What can hang from each mark:
Z: N S
S: A X
X: F N S
N: H X Z
F: X
A: S

Known rows, with every way that one mark hangs from another:
Z{N{H X{F}} S}: 8.1 7.1 25.8 -4.6 19.9 -10.0 -33.7 -19.7 -34.6 -36.0 -26.3 -12.7 -13.8 -5.1 13.1 -15.4
X{F N}: -3.5 44.9 -1.1 18.8 -19.0 22.1 -33.5 14.7 -5.6 7.9 8.7 7.6 3.0 -50.3 4.6 12.7
X{F N{Z} S{A}}: -15.0 61.1 23.0 16.5 -20.0 3.6 -30.1 -12.9 4.1 30.8 33.8 9.7 -12.4 -30.6 -4.9 -6.0
S{A X{N}}: 22.7 31.2 9.1 -17.5 5.5 17.0 7.1 -32.3 -8.4 59.1 -12.0 31.7 -3.5 -12.9 17.5 36.0
S{A X{F N{Z}}}: 34.0 28.8 15.7 -10.2 -11.3 25.5 4.2 -36.7 2.9 19.9 18.7 20.7 -3.7 -7.3 8.6 16.9
N{H X Z{S}}: 2.5 -0.9 40.0 -3.1 26.6 -9.4 -12.3 15.8 -6.2 -28.4 -18.4 -10.9 -3.2 16.8 16.7 -43.5
A{S{X}}: 11.7 -6.8 10.0 3.2 25.1 32.0 8.2 23.0 -1.2 10.1 -35.0 15.6 -8.5 -22.1 -0.8 -7.5
A{S{X{F N}}}: -1.6 17.3 -0.1 11.0 6.2 30.9 -5.4 -6.4 -3.3 2.7 -0.1 14.2 -8.7 -33.1 -9.1 3.9
X{F N{H Z} S}: -29.0 62.0 24.8 21.5 -16.1 -8.8 -25.5 7.1 -1.0 -4.2 35.8 -10.8 -8.7 -35.1 -10.2 -8.3
A{S}: -18.8 9.1 9.2 19.5 13.9 22.9 -16.6 36.2 -2.4 2.8 -28.9 7.8 -4.2 -31.1 3.9 -21.8
A{S{X{F N{H Z}}}}: -4.3 19.5 17.5 3.0 4.3 14.8 11.4 -26.6 -0.3 -30.9 16.6 -0.1 -5.8 -4.3 -1.8 -10.7
F{X{N{H Z{S{A}}}}}: 6.2 57.6 27.8 -16.5 5.4 -1.0 -18.4 -64.3 -27.6 34.7 -11.6 -0.1 -3.0 23.3 23.6 17.4
F{X{N{Z} S}}: -23.7 72.0 16.3 15.6 -7.7 5.8 -24.0 -3.5 -13.3 25.0 3.8 5.9 -8.4 -33.5 -0.3 11.3
N{H X{F S{A}} Z}: 2.5 23.4 47.8 3.1 8.0 -7.1 -5.1 -18.9 -3.8 10.2 7.1 -12.1 -6.0 -0.5 -12.3 -20.3
X{S}: -13.7 36.3 17.8 22.0 6.2 7.4 -27.9 59.4 0.9 36.2 -16.0 4.8 -9.7 -53.7 -9.6 -6.9
N{H Z{S{A X{F}}}}: 57.4 2.1 37.4 -19.2 17.1 15.1 0.6 -21.4 -3.1 13.1 -7.6 -5.7 -9.2 17.2 1.1 -7.8
F{X{S}}: 1.7 49.3 15.1 15.7 8.4 19.1 -23.7 25.1 -18.4 51.4 -33.8 -0.3 -7.2 -49.1 -15.9 22.3

Rows:
-19.0 19.3 19.8 -3.8 14.0 2.6 19.7 -21.9 -1.6 -17.2 1.1 9.5 -6.9 6.4 12.9 -10.9 -> A{S{X{N{H Z}}}}
-18.1 22.4 34.4 8.7 23.5 -15.1 -7.4 24.0 -12.3 16.9 -23.0 -7.9 -6.1 -24.7 -9.7 -11.3 -> N{H X{S}}
24.9 2.2 44.0 -8.9 16.2 1.2 -15.9 -25.7 -7.5 -8.9 -6.5 -13.0 -2.2 23.9 7.3 -32.5 -> N{H X{F} Z{S{A}}}
11.5 25.8 11.2 -4.7 -1.4 13.8 7.8 6.8 3.1 1.0 5.2 23.6 -3.7 -15.3 18.3 3.5 -> S{X{N{Z}}}
-5.4 23.0 32.1 16.1 13.4 -3.2 -16.5 18.3 -10.3 6.4 -8.8 -17.8 -5.1 -35.1 -24.1 -11.1 -> N{H X{F S}}
25.0 27.9 0.5 2.4 -5.4 28.6 -9.0 2.4 -4.1 14.7 2.9 14.6 -2.9 -42.8 -1.8 26.0 -> S{X{F N}}
-31.9 64.7 34.5 1.2 -6.5 -22.1 -11.4 -22.9 -5.3 38.9 18.2 7.2 -9.3 -6.6 8.1 0.5 -> X{N{H Z} S{A}}
-16.2 79.6 32.5 -4.8 -1.9 -8.3 -8.2 -60.3 -23.3 54.7 2.4 1.6 -6.2 -1.0 3.6 29.1 -> F{X{N{H Z} S{A}}}
-19.6 20.6 43.4 7.8 16.6 -17.9 -1.6 25.0 -1.3 -10.1 -5.6 -9.3 -6.1 -9.6 -3.0 -33.2 -> N{H X{S} Z}
8.8 52.4 20.0 -7.9 2.0 14.2 -28.3 -47.6 -20.7 39.7 -11.1 12.3 -5.3 9.8 24.2 12.0 -> F{X{N{Z{S{A}}}}}
41.9 4.4 11.0 -7.2 15.4 19.6 -28.6 -1.6 -21.5 -10.2 -27.2 7.8 -21.8 -25.9 7.1 2.2 -> Z{N S{X{F}}}
0.0 26.7 26.7 1.9 7.9 -5.7 -29.4 -38.7 -25.8 18.2 -15.1 8.1 -20.0 -26.4 -1.0 0.2 -> Z{N{X{F S{A}}}}
5.9 13.4 20.7 -4.5 7.5 -5.1 -15.4 -28.8 -31.1 -36.0 -21.4 -7.1 -4.2 -16.0 12.5 4.2 -> Z{N{H X{F}}}
31.4 33.7 15.9 -18.4 -0.5 13.2 6.1 -54.6 -15.5 42.5 -1.1 10.2 -0.5 -10.1 3.2 44.2 -> S{A X{F N{H}}}
